Every row comes from one small tree of marks. The marks that hang from a mark follow it in brackets, in the order of their numbers. Every link used is in the known rows. Which tree was each row made from?
In the rows, 128 means zero.
Known rows:
k133{k617{k10 k823{k927}} k948{k143}}: [123 113  99 125 140 113 103 111 169 138 118 143 153 136 130 126 168 108
 112 130 132  93 114 109 123 126 108  67  63 141 124 173  87 130 126 139
 123 181 134 145 108 133 107 118  85 112 145  83 110 110  98]
k143{k927 k993{k551 k729 k986{k948}}}: [138 155 184 205 131 158 155 131 137 101  78 110  58 100 123 113  95 194
 122 121 214 170 106 106 143  96  81 144 141  89  88  89 167 154  81 157
 137 131 131 132 150 107 155 136  95 130  91 133 167 190 113]
k927{k865 k986{k948}}: [ 98 155 145 102 143 147 149 149 115 139 117 114 134 141 109 128  71  99
 161 129  62 112 168 134 128 114 180 135 191 120 155 127  98 100 156  97
 158 101 108  89 123 128 127 118 124 106 141 161  73 110 116]
k133{k617{k10} k948{k143{k993}}}: [127  88  78 153 134 118 125 116 145 144 134 142 132 151 120 135 160 143
 124 157 130  91 109 143 113 119  86  80  40 131 116 163 112 139 141 156
 118 143 133 148 100 126 109 122 113  88 129  68  80 104 105]
k617{k133{k948{k143{k927{k865} k993}}}}: [ 94 121 109 148 123 117 123 122 134 129 111 161 171 132 138 111 141 140
 125 124 149  83 112 147  99 116 118 102  89 122  88 126 120 167 167  93
 130 130 131 109  97  90  87 152  93 113 150  86  96 108 103]
k10{k993{k551 k999}}: [139 126 149 157 155 144 137 169  96 118 143  97  86 160 110 117 114 140
 118 146 152 163 131 111 133 136 125 182 130 158 145 150 148 144  59 167
 132 133 140 153 159 167 134  99 176 181 164 165 138 120 122]
k927{k823 k865 k986{k948{k133{k617} k143}}}: [109 152 101  90 126  84 139 105  71 152  22 135 156 147 124 163  81  74
 155 118  32 111 166 175  87  86 232  56 179 139 165 115  91  85 201 133
 146 114 114  80  93 170 114  94 195  81 154 141  29  85  81]
k999{k617}: [152 114 128 109 144 159 119 157 143 139 197 123 154 150 125 122 120 106
 137 130  83 114 133 148 145 148 120 153 128 129 146 191 116 111 132 116
 134 103 139 160 122 133 136 137 155 132 121 118 163 114 166]
k999{k617{k823}}: [147 119 144 107 145 147 118 149 144 131 197 136 164 132 130 111 133 110
 149 125  93 133 143 122 148 157 108 139 123 136 126 169 112 113 122 106
 127 127 136 152 117 122 119 132 133 139 121  99 170 108 154]
k359{k927{k865 k986{k948{k133 k143}}}}: [132 146  89  76 134 123 134 125  91 130  54 128 151 113 123 157  92  84
 145 133  53 106 137 157 117  96 211 105 189 102 139 121 145 106 172  73
 149 126 124  90 124 131  99 119 142 117 137 172  84 120 123]
k10{k993{k551 k729 k986{k948} k999{k617}}}: [196 165 185 206 144 126 165 145  83 113 135  71  67 130 124 122 117 178
 127 162 173 217 111 108 166 128 123 211 165 130 147 111 189 102  38 211
 103 158 166 163 173 217 170 106 209 170 145 169 152 194 109]
k865{k927{k823}}: [136 155 103  74 109 150 107 171 147 150 108 124 154 153 111 130  89  76
 126 117 103 101 153 121 147 125 133  83 121 138 150 175  69 134 138 132
 143  92 117 141 120 122 125 141 137 105 155 124 157 101 167]
k729{k617}: [140  99 126 106 142 134 125 173 130 107 198 131 107 138 128 138 128  98
 149 103 113 114 142 124 136 161 107 150 137 123 165 159  93 117 131 106
 120  88 117 148 125 111 147 144 138 146 107 146 150  85 167]
k986{k948{k133 k143{k927 k993{k551 k729 k999}}}}: [169 127 162 166 113 115 165  99  89 100  52 122  76  82 136 149 118 160
 125  98 175 182 106 157 119  68 123 118 129 109  95  81 204 141 121 151
 134 144 132 147 147 139 111 128 146 139 119 146 141 187 112]
k143{k927 k948 k993}: [ 74 100 144 148 132 191 118 120 182 110 123 137 143 114 112 102  98 169
 120  84 170  78 112 148 104 113  69 140  96  88  79 111 122 168 148 101
 123 121 112 118 118  38 119 163  57  95  88  81 159 154 136]
k993{k551}: [139 121 143 137 152 157 124 165 115 124 136 117  92 146 123 123 108 112
 129 139 136 144 132 112 137 133 130 144 143 135 130 173 119 127  93 129
 167  99 126 152 150 120 139 109 126 156 135 162 150  97 149]
k729{k617{k10} k993{k986}}: [115 104 119 118 127 107 112 136 141 106 245 141  83 112 142 138 178 134
 135 137 158 126 126  94 145 194  87 163 131 128 161 102 120 124 109 131
  93 102 116 120 128  99 166 131  98 141  81 157 147 106 163]
k823{k927{k865 k986{k948{k133 k143{k993{k999}}}}}}: [ 84 149 152  99 120 119 131 110 122 132  62 114 139 127 124 155  84 104
 113  93 103 113 129 154  95  91 182 112 177 123 155 111 182 127 170 118
 152 132 111  77 128 152 118 127 125 115 144 163  90 164  91]
k993{k551{k948} k986 k999{k617{k10 k133}}}: [144 144 137 156 107 121 124  92 136 155 159 106 120 122 133 108 174 180
  86 186 179 180  87  88 140 167 120 210 152 130 120  87 201 111  77 161
 128 165 162 144 173 176 164 113 117 168 122 143 163 168 130]
k10{k993{k551 k729}}: [162 134 157 165 164 145 141 169  92 104 121 107  72 155 121 111 109 139
 139 149 162 172 140 105 133 121 116 150 132 150 137 145 132 143  62 163
 139 112 134 159 155 160 146 106 170 172 149 155 131 127 120]
k865{k927{k823 k986{k948{k133 k143}}}}: [129 159  95  70  96 116 123 116 115 160  49 129 160 137 107 160  93  75
 123 113  57 119 166 163 124  60 185  61 133 137 156 117 124 111 176 148
 140 103 106 115 115 147 113 134 161  90 156 149  93 139 143]
k986{k948{k133{k617{k10 k823}} k143{k927 k993}}}: [117 113 120 120 121 114 138  71 130 129 105 160 146  91 126 134 149 143
 139 101 111 131 132 158 117  87  99  63  52 129  82 102 147 149 156 123
 120 167 127 117  96  87  76 127 104 116 103  66 105 149 109]
k729{k617{k10 k823{k927}}}: [ 93 126 144  77 145 135 101 135 169 108 204 149 132 120 139 115 153  98
 135  94 141 108 143  78 132 172  87 115 128 140 140 128 103 127 121  91
 123 134 115 127 112  79 134 135  61 150  97 117 165 102 153]
k865{k927{k986{k948}}}: [121 151 117  93 111 156 129 155 152 151 123 108 135 140  90 132  90 103
 127 128  78 113 163 131 155  98 136 121 119 121 156 142 114 122 132 139
 142  96 110 129 133 136 136 148 108 107 137 154 122 151 159]
k729{k617{k10 k823{k927}} k993{k551 k986 k999}}: [103 127 171 136 126  84 101 121 141  90 197 124  56  86 150 128 183 152
 105 122 228 162 101  40 140 211  90 185 162 133 154  70 160 123  50 156
  94 157 134 120 150 130 179 103  62 170  89 179 198 127 126]
k865{k927}: [143 135 106  89 112 159 111 176 161 144 148 117 138 147 108 128 107  86
 124 123 110 112 140 125 159 130 110 113  97 135 145 187  92 143 123 126
 144  91 118 157 139 131 131 158 120 128 148 134 162 126 177]
k993{k551 k986{k948{k133}}}: [161 150 149 157 127 142 149 127  97 127 101 101  82 127 129 150 117 135
 120 145 129 186 127 125 163  99 155 148 166 132 125 135 152 100  94 151
 161 117 128 126 169 136 140 113 153 161 143 182 121 146 140]
k133{k617{k823} k948}: [154 105 106 156 139 122 132 163 141 127 128 129 131 148 119 123 140 134
 134 135 114  99 137 111 146 149 103 114  80 136 127 198  47 112 105 138
 115 141 136 150 115 140 116 124 118 117 153  89 111  87 110]
k551{k993{k986}}: [179 125 109 123 116 150 120 149 154 148 142 118 131 145 120 141 112 133
 125 146 132 142 144 108 133 143 109 132 120 122 123 163 118 140  96 122
 137 112 119 120 166 127 145 138 127 135 128 132 147 136 136]
k986{k948{k133}}: [156 133 136 107 123 154 153 144 106 127 142 122 132 126 128 152 113 106
 147 113  76 137 158 157 159  98 150 122 138 133 126 166 114 105 148 102
 152 105 115 122 137 105  97 131 144 141 146 147 112 134 160]
k993{k986 k999}: [142 135 139 141 120 148 138 174 140 130 134  91  95 142 132 130 110 138
 110 142 160 173 110 106 153 140 134 172 166 122 140 146 142 127  97 136
 131 137 119 156 178 170 146 127 160 158 131 165 158 142 154]
k999{k617{k10{k993{k551 k986}} k133 k823}}: [101 154 144 140 150 126 107 102 125 143 209 145 163 146 142  77 186 163
 124 184 147 167 133  85 144 167 101 151  93 176  92  99 167 138  76 146
 117 166 159 129 119 128 122 105 108 184 127  86 131 129 125]
k551{k948{k133{k617{k823}} k143}}: [180  84  86 108 110  95 129  97 134 148  93 142 147 116 117 159 149 101
 125 118  82 143 129 145 105 107 139  98  88 131 138 150 130 122 143 120
 134 145 122 133 136 156 105 132 165 140 141 105 106 127 115]
k999{k617{k10} k993}: [136 121 131 108 136 168 119 109 139 162 249 126 185 131 124  97 166 126
 127 165  73  98 122 143 160 166  94 157  94 149 120 174 152 118 138 111
 138 130 165 142 108 116 123 140 136 109 127  83 178 136 167]

Which tree is each row?
[ 78 169 157  90 140 162 121 149 150 134 104 108 146 146 113 130  64  84
 133  98  77  87 156 124 124 116 179 125 192 115 169 151 103 113 151  96
 165 110 110  76 126 123 139 126  95 114 143 169 103 135 111]
k823{k927{k865 k986{k948}}}
[ 88 178 142  87 139 138 146 144 100 146  77 124 150 150 116 132  50  84
 163 125  54 100 183 132 111 107 205  98 218 126 162 116  72  89 175 103
 155 101 105  71 102 119 118 100 140  79 151 151  69  89 104]
k927{k823 k865 k986{k948}}
[146 141 103 105 120 103 141  96  95 135  39 143 155 117 129 156  99  85
 146  90  63 111 138 183 110  87 186  62 128 127 135 138  84 115 191 120
 129 134 130 106  97 130 101 120 184 100 146 116  89 109  98]
k986{k948{k133{k617} k143{k927{k823 k865}}}}
[183 144 171 162 130 131 139 129 130 138 182 107 147 108 140  98 156 154
 136 166 132 168 111 110 172 160  95 162 133 128 113 147 160 112  93 135
 120 155 163 151 136 167 144 148 168 130 124  92 203 176 138]
k999{k617{k823} k993{k729 k986}}
[108 103 124 123 118 175 120 102 152 111  88 132 152 114 125 119 116 137
 111  78 134  96 117 170 116  95 128 135 117 111  90 118 112 145 167  95
 135 117 110 133 139  76 125 159 101 119 116 118 138 150 153]
k143{k927 k948{k133}}
[221 111 109 170  94  60 142 126 112 114 112 122  93 112 158 153 175 170
 127 152 214 175 104 102 118 158 105 152 131 107 122  90 159 128  89 162
  81 146 139 149 169 196 159 149 150 145 131 142 142 162 105]
k551{k993{k729{k617{k133{k948{k143}}}} k986 k999}}
[ 64 118 148 145 135 178 124 112 164 114 103 137 155 116 115  97  82 150
 137  80 162  69 112 147  95 125  93 133 126  96  91 100 108 160 167  87
 134 119 117  96 110  47 125 157  66  80 105  84 137 132 111]
k143{k927{k865} k948 k993}
[211 150 165 170 120 110 163 135 116 121 123  86  94 101 147 144 126 143
 142 146 161 221  96 135 161 112 137 168 175  95 141 110 194  88 103 172
 102 164 144 179 169 211 154 130 209 144 116 156 164 202 134]
k993{k729 k986{k948{k143}} k999{k617}}
[124 136 131 127 117 107 132  91 115 144  15 114 106 116 103 130  82 120
 101 121 140 135 111 117  70 101 185 152 200 113 154  67 154 126 131 141
 151 148 130 121 149 175 151  99 152 112 148 175 123 124  77]
k993{k551{k948{k143{k927{k823 k865 k986}}}} k999}
[110  91 120 111 127  89 106 163 116  96 249 162 113 118 154 134 179 125
 150 119 140 105 143 115 133 211 101 163 110 122 152 128 100 132 124 100
  90  79 123 108 108  88 133 142  94 162  97 150 153  84 158]
k729{k617{k133} k993}
[105 133  99 126 129 120 129 116 131 139  40 138 159 144 116 128  92 104
 120 114 101  71 132 151  87  75 178  89 154 123 140 119  88 131 182 114
 136 125 116 119 100 131 125 129 145  68 163 127  73  94  94]
k133{k948{k143{k927{k823 k865 k986}}}}
[147 100 150 167 125  83 125 156 104  88 190 107  29 106 139 151 156 153
 118 133 199 168  99  87 143 203 111 217 172 119 176 100 152 113  60 172
  91 108 135 143 160 161 193 114 143 166  97 208 185 112 141]
k729{k617 k993{k551 k986 k999}}
[105  94 104 122 122  88 112 133 124 103 252 168 123 116 153 126 214 148
 139 145 158  81 135 104 138 203  85 153  92 137 131 108  95 127 129 111
  83  98 129 110  97  73 128 139  57 136 110 127 117  82 150]
k729{k617{k10 k133{k948}} k993}
[114  90  92 140 125 109 114  68 122 130  73 156 111 121 128 135 155 147
  99 120 146 124  95 164  90  96 106  69  48 143  90 115 170 176 142 157
 139 134 136 145 111 125 121 117 123 130  98  91 112 124 110]
k948{k133{k617{k10}} k143{k927 k993{k551}}}
[134 119  96  92 116 125 117 103 118 129  52 153 153 125 140 148 114  85
 113  89 100 118 132 176  94  69 173  61 122 137 114 131 124 149 186 102
 141 119 113 136 115 113  99 133 178 122 138 124 119 111 144]
k948{k133 k143{k927{k823}}}
[145 156 195 214 121 141 165 135 125  96  66  92  41  91 127 117  96 212
 111 123 241 191  90  98 144 106  86 170 157  88  94  75 187 150  66 170
 122 154 137 149 166 140 158 129 111 139  94 147 182 203 107]
k143{k927 k993{k551 k729 k986{k948} k999}}
[137 117 139 146 115 123 127 172 135 117 173 106  82 118 136 142 134 145
 116 147 171 158 113 103 151 171 125 186 150 119 150 139 137 133  86 139
 108 119 117 133 165 148 145 124 141 152 120 178 165 137 149]
k729{k993{k986 k999}}
[132 139 155 145 121 107 136 123 122 121 198 137 122 101 162  91 199 164
 138 169 176 168 119  80 160 181  83 140 121 137  96  88 152 135 102 113
 112 152 145 124 128 126 134 147 108 153 107  97 172 151 142]
k999{k993{k729{k617{k10 k133 k823}} k986}}
[126 136 117 139 149 117 133 111 134 143 155 133 135 136 118 120 157 130
 145 157 113 169 142 108 139 122 106  98  65 154 122 125 120 134  95 162
 103 190 134 128 119 137 104 100 146 148 130  87  91 135 102]
k133{k617{k10{k993{k986{k948{k143}}}} k823}}
[108  99 121 127 136 150 116 128 160 126 120 148 135 120 121 125 109 126
 123  99 142 112 116 153  98  89  93  98  83 108 106 133 155 183 153 106
 133 124 113 142 115  79 105 150 119 123 103 100 149 135 136]
k948{k143{k927 k993}}
[ 75 164 147  71 143 133  88 109 156 143 197 162 210 133 158  83 162 105
 134 131 115 103 136  99 132 183 123 112 127 157 103 135 116 130 144  75
 137 153 146 103  97  99 107 127  54 149 128  78 149 115 129]
k999{k617{k10 k133 k823{k927{k865}}}}
[129 113  97 134 130 119 120 142 126 135 142 149 161 148 148 128 162 118
 126 152 130 116 128 141 125 116 136 108  91 134 110 160 115 138 147 107
 131 124 126 139 120 112  90 140 121 141 162 118  98 106 138]
k617{k133{k948{k143}}}
[ 84 127  67  81 117  90 112  67 111 149   9 158 161 139 129 134 117  94
 116 112  73  89 127 175  65  89 199  39 125 152 130  93 109 144 207 124
 140 133 116 113  89 162 122 106 161  90 124 106  51  86  92]
k948{k133{k617{k10}} k143{k927{k823 k865 k986}}}
[143 139 135 129 124 145 129 133 146 144 181 100 127 138 137 116 147 147
 109 160 145 164  98 115 158 158 118 180 151 134 135 131 169 115 106 146
 119 153 141 167 159 174 156 123 151 144 112 132 164 152 162]
k993{k986 k999{k617{k10}}}
[119 135 115 153 148 131 117 111 111 142 208 144 169 165 132  90 185 162
 115 182 126 110 127 124 141 153 102 162  77 172 108 138 140 126 103 155
 118 134 169 139 107 130 122 116 116 150 158  93 105 115 122]
k999{k617{k10{k993{k551}} k133{k948}}}
[120  91 125 135 124  69 117 150 120  91 235 170 125 104 156 128 201 145
 150 125 156  99 146  91 139 206  84 156  98 133 130 117  81 118 109 103
  72 108 127 106  96  79 114 142  68 147 122 123 136  79 134]
k729{k617{k133{k948} k823} k993}
[ 55 140 118 100 118 150 120  82 125 126   4 138 172 131 121 116  71 120
 119  79 101  62 140 171  72  91 198 102 189 123 115  67  91 125 207  94
 144 108 102  82 108 103 134 132 115  69 130 122  79 115 105]
k143{k927{k823 k865 k986} k948{k133}}
[153 115 137 124 113 120 156 119  99 125 117 124 120 109 133 166 126 124
 140 112 114 163 131 170 127  81 136 114 117 123 117 129 186 122 152 126
 134 133 118 126 136 124  80 129 163 135 138 133 112 159 136]
k986{k948{k133 k143{k993{k999}}}}
[113 141 115 106 128 118 150 129  92 139  76 116 135 146 115 147  88 105
 151 124  41 109 159 163 122 113 196 116 165 135 159 138  91  94 171 122
 151 100 117  91 117 169 130 113 153 105 143 151  48 107 102]
k927{k865 k986{k948{k133{k617}}}}
[148  95  70 139 137 115 123 123 142 145 130 137 135 151 123 138 163 117
 125 157 115  99 114 142 125 120 116  86  59 139 131 176  93 121 141 153
 124 146 135 166 112 144 117 119 133 102 142  92  83  94 119]
k133{k617{k10} k948{k143}}
[ 68 138 142 160 123 179 112 111 178 123  72 134 148 124 119 108  85 173
 107  95 183  90 111 136  98 105  95 114 133  88  86  83 116 156 152 122
 115 134 110  98 116  46 132 151  85  79  90  80 152 159 121]
k143{k927{k823} k948 k993{k986}}
